Each row comes from the steps of one walk. Every step used is in the known rows, and no mark comes twice. Write the walk behind each row, first mark first.
(in the rows, 128 means zero)
Known rows:
n-s-j: [134 133 127 142 128 108 128 105 132 130 139 111 133 150 117 109 127 108
 111 124 135 169 167 130 125 122 113 126 118 124 126 126 138 125 129 125
 130 107 128 131 110 125 136]
j-s-c-z: [128 119 139 126 118 125 118 147 131 129 117 132 124 132 125 129 127 175
 136 123 124 136 141 127 165 124 131 112 131  77 118 121 153 123 127 133
 139 163 136 117 143 126 119]
r-y: [135 121 128 123 131 109 123 123 126 127 125 132 122 119 130 134 125 145
 110 126 122 114 137 117 141 131 134 125 127 105 121 122 122 131 113 127
 123 158 127 125  97 124 140]
s-n: [117 121 120 129 125 151 125 113 123 129 130 110 133 134 118 125 126 157
 137 123 133 130 128 127 139 129 122 125 136 102 132 126 114 121 125 114
 129 132 120 126 134 119 131]
a-c-l-n: [131 122 141 113 122 156 129 134 122 115 128 132 146 133 115 111 134 179
 157 142 136 103  83 144 104 128 134 127 132 137 106 132 138 130 129 135
 110 117 125 138 154 116 154]
u-b-t-s-c-l: [112 111 129 117 120 164 125 105 124 126 131 105 138 173  83 103 146 161
 156 153 125 155 110 133 117 124 147 117 140  70 130  99 140 112 109 141
 132 199 130 138 126 103 134]
u-b: [126 124 133 117 133 139 129 120 128 127 133 128 133 130 112 122 140 134
 143 122 125 132 111 127 125 131 139 126 132 141 130 118 121 124 127 115
 128 159 137 137 118 117 123]
b-y-s: [127 134 127 128 119 145 136 118 131 130 128 113  98 131 136 129 122 112
 138 142 136 150 145 135 103 128 135 131 125 147 135 150 137 115 118 156
 140 119 153 127  85 134 130]
a-c-x: [124 124 133 119 129 144 116 148 111 119 126 129 135 111 118 126 132 117
 146 131 133 118  92 137 114 125 134 127 124 120 115 113 149 129 124 137
 118 119 110 136 168 124 161]
l-n-s-c: [132 117 129 137 114  86 133 126 148 123 138 120 142 178 117 110 126 168
 142 146 125 163 144 147 116 124 113 126 127 145 116 140 142 122 137 124
 138 142 130 137 135 120 134]
b-t: [120 126 125 133 123 129 132 129 129 127 131 113 115 131 127 124 123 121
 130 144 128 142 120 128 117 127 136 126 133 113 139 112 131 126 117 143
 133 126 121 117 141 122 121]
a-y-s-c-l-t: [137 132 136 125 108 151 135 118 128 128 130 114 129 144 108 115 129 134
 175 161 139 141 104 135  86 124 140 111 148  70 106 171 167 108 111 168
 132 126 140 132 122 134 137]
j-s-n: [126 123 123 126 128 170 118 119 123 132 134 118 123 127 128 133 127 182
 136 114 137 132 157 126 154 130 125 123 130  72 130 118 124 114 122 111
 129 168 121 118 118 108 127]
d-s: [140 129 127 128 135 144 126 119 129 123 133 113 127 115 132 130 129 165
 135 133 128 162 145 128 141 129 130 128 118 107 125 128 137 121 125 120
 130 121 125 138 132 126 135]
t-s-c-l-d: [131 109 134 124 112 151 123 129 121 124 126 119 155 171 111 112 140 165
 160 158 131 128 132 138 125 126 123 116 136  87 124 135 134 123 120 142
 129 165 114 154 122 122 153]
p-c: [129 125 130 121 128 123 119 122 115 123 121 128 133 147 136 132 124 136
 118 131 126 118 121 125 108 132 122 119 132 124 145 148 133 133 129 141
 124  89 130 129 119 128 135]
j-s: [137 129 130 126 131 143 120 134 130 132 131 136 119 118 138 135 130 153
 126 119 132 130 154 127 141 128 131 125 122 102 128 118 136 121 123 126
 128 160 129 120 111 117 125]
p-c-l-d-s: [155 117 143 113 133 163 109 123 110 114 128 116 148 142 142 124 134 186
 150 155 132 137 108 128 107 134 130 116 131  92 130 161 146 135 119 144
 121  81 112 159 124 125 159]
b-c-l-n-s-j: [137 129 138 119 119 129 129 101 135 126 138 126 146 174 110  90 131 161
 138 143 136 151 125 142 112 117 110 127 134 115 112 131 151 126 126 135
 121  97 117 126 111 116 138]
r-c-l-n-s-j: [151 129 146 143 127 100 132 134 145 121 136 123 152 208 106  98 140 160
 118 141 132 154 149 129 107 127 125 125 132 117  98 148 134 126 126 135
 119 116 113 132  85 117 161]
t-b-d-s: [123 112 110 129 133 171 112 107 129 128 136 105 138 161 128 132 134 178
 148 127 125 178 172 139 149 121 133 127 124  78 152 127 130 102 122 133
 133 122 136 145 119 121 120]
n-s-c-x: [130 119 127 129 126 108 110 136 132 128 136 124 140 159 112 118 132 121
 133 143 124 168 128 141 120 117 126 126 126 101 113 120 169 126 127 131
 140 146 116 138 149 125 151]
t-b: [119 120 124 124 127 138 120 115 123 130 138 112 138 151 123 133 130 133
 123 119 124 125 142 135 128 125 130 128 132  97 141 121 126 118 126 129
 127 146 138 135 114 127 127]
u-b-d-s: [131 115 117 122 140 171 121 110 135 125 131 119 130 140 118 120 145 175
 168 132 126 184 143 130 143 128 141 124 124 123 137 125 125 109 123 119
 134 132 134 149 122 110 116]
a-y-z: [137 133 130 129 115 121 123 152 133 128 125 112 128 115 129 128 118 124
 141 145 140 137 131 129 120 129 156 119 139 160 119 137 132 125 120 138
 130  78 144 120 142 131 137]
y-z: [131 132 128 123 125 116 124 150 137 127 125 116 127 119 134 122 124 130
 137 138 129 134 144 128 121 129 140 128 138 149 111 127 130 127 127 135
 133 106 138 119 131 129 142]
b-t-s-c-x: [110 116 126 131 116 141 117 142 124 126 132 110 139 147 100 121 132 129
 143 155 124 158 134 139 118 122 135 124 136  64 133  99 143 113 108 148
 138 165 104 134 145 116 151]
t-s: [127 128 123 129 126 140 133 124 126 132 130 124 135 139 120 126 131 141
 122 125 126 134 139 132 136 128 125 126 125 120 138 119 118 118 123 126
 125 149 136 133 110 125 150]
a-c-l-d-s-j: [141 119 142 129 125 170 119 115 109 108 130  99 147 118 120 105 138 162
 165 153 147 149 137 131 118 130 121 115 118  90 111 138 139 125 122 141
 113  94  97 159 149 119 152]
k-s-c: [109 120 122 132 112  95 137 129 131 128 122 115 126 156 128 122 120 157
 125 126 129 172 164 128 149 125 112 117 122  94 123 146 143 129 136 137
 140 141 127 128 140 129 124]
u-b-n-s-c-x: [127 111 120 112 122 133 111 123 126 124 146 126 145 181  83 103 138 135
 157 153 124 181 102 141 108 120 140 126 142 120 124 118 148 121 127 121
 138 153 129 134 145  99 140]
n-s-c-l-t: [136 129 132 125 117 123 130 107 135 129 131 125 142 192 110 103 133 126
 148 154 124 165 116 136 107 119 122 118 135  72 102 141 174 120 124 152
 134 154 126 128 131 129 150]
r-u-b-d: [122 119 113 132 131 144 123 130 137 125 124 139 137 192 104 122 139 130
 149 136 117 166 131 124 135 129 136 119 130 144 132 127 132 119 129 134
 130 151 125 140  85 108 104]
s-c: [115 118 125 134 116 114 124 124 130 123 120 120 128 144 117 124 128 137
 142 140 126 139 146 130 131 127 119 121 127 104 125 132 138 123 132 138
 136 148 121 132 146 126 114]
a-y-s: [140 131 126 133 123 132 134 127 128 133 139 112 112 112 130 132 122 131
 143 135 142 136 120 133 104 127 139 121 133 135 128 158 140 116 118 141
 130 106 156 131 112 133 130]
k-s: [122 129 126 127 126 106 139 134 129 133 129 122 125 137 138 126 120 145
 112 113 132 160 146 125 145 126 121 123 122 117 126 141 134 134 131 127
 132 117 133 125 116 131 139]
t-b-c-l: [114 119 125 102 125 171 111  96 114 131 130 122 136 172 116 120 133 150
 137 132 126 116 105 137 129 117 131 124 139  58 134 113 154 122 118 146
 122 142 129 127 128 125 125]
r-y-z: [137 125 128 119 128  98 118 143 135 126 121 121 121 113 137 128 120 147
 119 135 123 123 153 116 136 133 147 125 137 127 106 125 125 131 111 137
 128 141 135 115  98 125 155]
j-s-c-l-t-b: [124 120 136 115 114 169 114 113 124 129 137 123 144 176 111 126 137 159
 155 133 126 135 154 135 126 122 133 115 141   4 117 126 163 103 114 156
 129 206 125 128 105 116 131]
p-y-z: [138 131 135 114 120 124 116 115 132 125 121 128 127 135 133 131 121 144
 126 138 140 140 161 122  99 131 140 122 138 148 130 150 132 126 130 144
 128  85 145 119 116 126 154]
a-c-l-n-s-j: [138 127 140 129 122 130 131 110 128 118 140 116 152 155 105  90 133 156
 138 139 142 142 124 146 101 122 119 125 122 140 102 132 146 127 131 133
 113  99 124 140 133 113 160]
a-y-s-n: [128 125 117 134 120 159 130 113 123 134 139  94 118 117 119 129 119 161
 152 131 147 138 120 132 117 129 134 120 141 110 133 154 126 110 117 125
 131 109 148 131 118 125 133]

Which walk is each row?
[133 119 123 125 118 174 121 111 135 121 118 122 142 170 113 110 140 180
 183 164 126 182 147 133 130 122 130 118 134  41 114 147 160 103 118 161
 135 128 112 140 140 122 127]
b-d-s-c-l-t
[132 134 137 123 114 162 135 119 128 128 128 109 116 221 120 124 134 113
 146 152 125 145 136 130  86 129 146 122 144  63 121 163 150  99 103 191
 130 161 143 121  43 138 158]
r-c-l-t-b-y-s
[103 111 122 129 114 137 132 110 128 124 130 100 129 162  92 112 138 149
 153 149 121 162 136 133 121 129 135 115 134  95 144 101 122 107 116 135
 139 200 131 136 125 105 124]
u-b-t-s-c
[128 117 141 121 114 137 125 133 138 118 129 131 153 154 104 111 136 187
 158 153 132 125 120 141 115 126 131 127 142 106 103 143 139 127 129 135
 126 139 118 142 143 115 132]
s-c-l-n
[142 113 141  98 131 181 119 107 118 118 133 119 137 144 120 108 146 190
 185 156 130 150  90 131 127 127 136 116 134  93 122 123 145 123 116 128
 125 147 111 156 133 114 132]
u-b-c-l-d-s
[115 120 131 122 129 139 133 122 127 126 137 113 120 134 111 117 135 127
 147 139 124 147 108 127 113 130 146 124 137 128 138 103 123 122 116 129
 134 153 130 127 129 110 116]
u-b-t
[125 133 137 120 103 160 137 106 131 125 121 116 114 168 114 114 129 117
 172 170 133 156 133 136  85 124 134 121 140  76 111 165 166 107 112 186
 141 151 138 126  96 136 139]
b-y-s-c-l-t
[108 120 112 135 120 165 133 108 120 132 135  90 128 146 109 119 124 165
 135 137 131 147 135 131 136 129 128 122 138  77 153 102 108 107 110 126
 132 154 121 122 123 110 147]
b-t-s-n
[135 121 122 115 129 200 118 103 127 128 138 115 153 173 118 120 143 173
 166 142 124 170 140 137 128 120 140 125 138  33 130 136 148  98 111 153
 126 126 130 145 109 123 143]
c-l-t-b-d-s
[146 131 145 130 127 128 129 116 140 126 147 123 157 158 106  95 135 159
 126 137 139 154 138 140 106 120 124 132 132 127 106 136 140 129 127 123
 122 104 125 140 106 116 153]
c-l-n-s-j
[125 113 122 129 124  98 126 114 134 125 127 114 107 123 127 129 123 162
 132 139 124 135 160 124 122 131 123 121 130  85 111 147 142 118 113 148
 137 180 138 131  87 125 134]
r-y-s-c
[127 138 129 105 123 173 137 108 122 126 126 141 147 210  91 106 139 139
 159 151 111 146  84 126 120 127 130 109 142  73 114 113 154 110 113 152
 117 195 118 128  60 115 148]
r-u-b-c-l-t-s
[133 126 141 117 127 116 117 141 116 125 115 130 136 142 134 129 121 152
 115 122 120 114  88 122 129 130 132 114 143 123 138 144 139 139 130 139
 127  72 143 123 134 139 144]
p-c-z
[140 109 140 120 116 153 111 138 125 123 129 130 138 148 128 122 138 174
 163 151 138 125 144 132 130 128 129 114 133  68 112 136 151 126 120 142
 131 180 108 141 130 113 125]
j-s-c-l-d
[142 109 132 128 118 116 118 120 129 125 133 117 145 187 121 105 135 145
 150 159 131 154 120 141 116 121 124 117 130 109 112 143 159 133 126 140
 136 146 119 148 139 123 144]
n-s-c-l-d
[130 114 137 115 121 180 111  91 112 118 139  91 151 158 118 109 137 166
 159 149 136 153 158 135 133 122 115 117 133  37 133 129 141 113 114 144
 123 112 100 157 116 123 132]
t-b-c-l-d-s-j
[131 138 130 126 119 140 146 121 127 131 132 127 139 148 120 121 129 125
 140 135 121 135 132 132 118 129 120 123 137  96 130 130 119 109 120 139
 125 158 129 128  91 132 162]
l-t-s
[136 109 131 136 116 125 124 130 130 113 128 102 136 136 132 124 130 171
 169 161 130 167 160 133 134 132 116 116 123  97 124 146 134 119 129 131
 140 139 103 156 149 125 126]
l-d-s-c
[116 120 134 117 112 155 122 106 122 125 134 113 155 185 101 117 137 137
 157 145 122 131 128 137 111 121 131 119 146  28 119 137 155 109 119 159
 129 169 124 137 124 128 135]
s-c-l-t-b
[123 140 136 116 112 170 137  93 116 129 124 124 145 163 102  96 134 127
 150 147 130 136 133 129 120 122 110 116 143  46 123 125 139 108 111 159
 116 130 109 122  93 127 151]
b-c-l-t-s-j
[120 113 135 127 108 147 133 129 135 122 134 112 146 172  96 105 134 193
 156 167 129 141 127 145 108 125 134 124 143  80 120 118 134 114 113 146
 130 162 119 137 131 108 146]
b-t-s-c-l-n
[118 128 126 133 106 125 143 117 130 126 124 119 142 164 109 117 130 135
 153 149 120 146 151 134 120 129 114 115 135  73 128 136 128 103 122 149
 134 179 122 132 109 129 147]
l-t-s-c
[123 113 105 132 131 185 117 106 130 127 127 102 132 140 124 123 131 204
 162 132 134 180 160 131 158 127 125 125 128  85 141 131 120 105 123 117
 134 106 120 137 140 112 125]
b-d-s-n
[129 112 117 109 121 148 116  96 127 125 139 122 141 201  82  93 140 156
 156 156 128 172  97 137 113 120 143 122 141 115 123 126 149 124 128 127
 133 154 147 128 133  97 129]
u-b-n-s-c-l
[142 117 141 121 122 148 122 125 140 113 133 116 152 144 109 113 137 223
 167 157 131 157 136 140 124 127 132 127 131  86  99 142 148 120 126 127
 128 136 116 153 148 114 139]
d-s-c-l-n
[137 139 137 116 123 167 138 119 123 133 130 133 149 152 111 114 138 140
 142 140 125 125 108 131 114 126 133 125 141  71 117 127 137 114 113 145
 118 157 129 132  95 128 171]
c-l-t-s
[110 120 132 116 110 133 133 111 124 131 134 110 150 195 112 115 128 157
 140 131 126 164 142 134 130 119 123 115 141  19 117 149 159 115 123 157
 134 168 130 134 115 131 148]
k-s-c-l-t-b
[110 129 124 113 112 141 133 101 118 129 132 117 131 171 125 122 124 117
 153 136 116 128 120 137 119 123 116 120 144  63 142 124 140 105 120 156
 127 148 125 118 109 135 124]
l-t-b-c
[121 122 131 117 117 155 128 104 127 128 143 102 140 172 109 115 135 144
 163 147 125 137 131 141  88 123 125 122 150  30 112 156 162 102 116 171
 135 175 142 140  92 130 145]
y-s-c-l-t-b
[156 125 141 131 133 105 132 144 145 125 134 136 143 215 119 108 139 176
 124 143 124 144 111 134 108 127 136 127 133 136  96 144 145 131 126 134
 120 140 125 126  99 119 167]
r-c-l-n-s
[126 122 135 116 119 141 121  88 130 128 148 108 157 197 105  95 132 167
 134 135 132 151 140 149 115 114 114 128 139  85 125 121 148 116 123 136
 121 117 128 136  99 116 140]
t-b-c-l-n-s-j
[124 104 123 106 123 205 108  90 107 122 138  85 147 166 120 118 134 212
 175 148 134 145 116 139 143 123 122 117 142  27 137 124 137 110 112 126
 125 139 105 150 137 115 140]
t-b-c-l-d-s-n
[132 119 126 125 125 122 117 108 134 130 129 121 136 181 110 108 134 148
 132 144 129 161 125 136 124 118 128 121 125  95 109 130 172 130 128 138
 135 147 132 133 139 122 139]
n-s-c-l
[120 126 124 133 130 132 131 133 131 122 134 118 124 174 102 122 130 116
 135 148 115 163 110 121 116 133 145 116 132 129 128 106 138 124 118 137
 133 169 117 128  97 106 111]
r-u-b-t
[126 128 138 121 113 140 129 117 128 123 123 129 144 165 107 112 135 132
 162 155 126 135 113 130 112 125 127 120 143  62 107 143 156 120 122 156
 129 153 114 130 137 128 136]
s-c-l-t
[131 109 138 124 114 139 117 133 123 120 123 124 148 161 118 114 137 149
 164 161 133 123 119 134 118 127 126 118 138  94 112 144 142 132 125 144
 131 146 105 149 145 125 130]
s-c-l-d
[134 118 131 122 128 157 114 110 129 118 125 112 138 140 112 120 137 187
 149 150 131 165 141 130 137 124 133 122 122  61 108 132 161 122 123 135
 131 142 119 146 156 119 133]
d-s-c-l
[114 118 135 129 113  91 135 147 131 131 115 117 130 153 125 119 118 170
 121 117 124 167 129 125 169 122 123 111 131  91 116 143 148 135 135 135
 143 123 141 122 153 140 136]
k-s-c-z
[125 134 138 105 113 180 122  93 111 127 132 107 128 190 128 125 126 121
 148 149 129 131 117 138  64 127 138 120 148  65 145 171 159 106 107 191
 130 105 156 133  55 138 158]
p-c-l-t-b-y-s
[127 138 131 104 116 171 138 103 118 132 121 135 138 170 114 108 133 144
 153 148 123 126  95 133 120 122 121 118 144  60 124 122 148 111 113 157
 119 148 122 120 105 131 158]
b-c-l-t-s
[130 118 130 106 123 145 120 100 129 131 147 120 148 200 116 105 131 185
 138 137 124 138 103 155 117 115 125 129 138  99 125 119 157 120 124 133
 123 137 141 132 113 120 147]
t-b-c-l-n-s
[127 133 116 132 111 134 133  89 121 129 156 102 149 197  99 100 123  95
 130 141 129 176 158 138 102 121 116 123 143  78 145 139 122 104 124 145
 127 108 136 117  84 118 141]
l-t-b-n-s-j
[117 100 113 122 125 184 100  99 129 123 128 103 148 183 107 120 142 200
 161 146 128 180 166 141 147 117 136 122 127  33 135 131 154 103 119 148
 135 140 129 152 143 115 117]
t-b-d-s-c-l
[135 129 141 118 116 159 122 124 130 127 125 138 133 152 119 120 135 159
 158 146 130 136 142 128 125 125 129 116 138  31 103 136 164 114 117 154
 129 190 115 123 116 117 130]
j-s-c-l-t
[125 137 141 107 106 170 121 125 128 129 127 107 139 178 119 119 128 106
 155 157 129 141 135 136 100 122 161 127 152  88 119 133 146 110 108 175
 132 128 144 119  91 135 159]
c-l-t-b-y-z
[130 107 133  99 129 208 116  94 112 119 135  99 144 146 109 106 144 219
 196 153 134 151  92 131 139 130 130 114 143  68 125 124 132 116 114 113
 126 153 105 155 136 105 136]
u-b-c-l-d-s-n
[121 118 128 121 119 154 120 113 125 127 121 123 147 166 100 114 138 167
 138 143 129 135 136 134 133 123 129 120 131  74 122 123 145 118 120 141
 126 170 129 140 128 120 147]
t-s-c-l
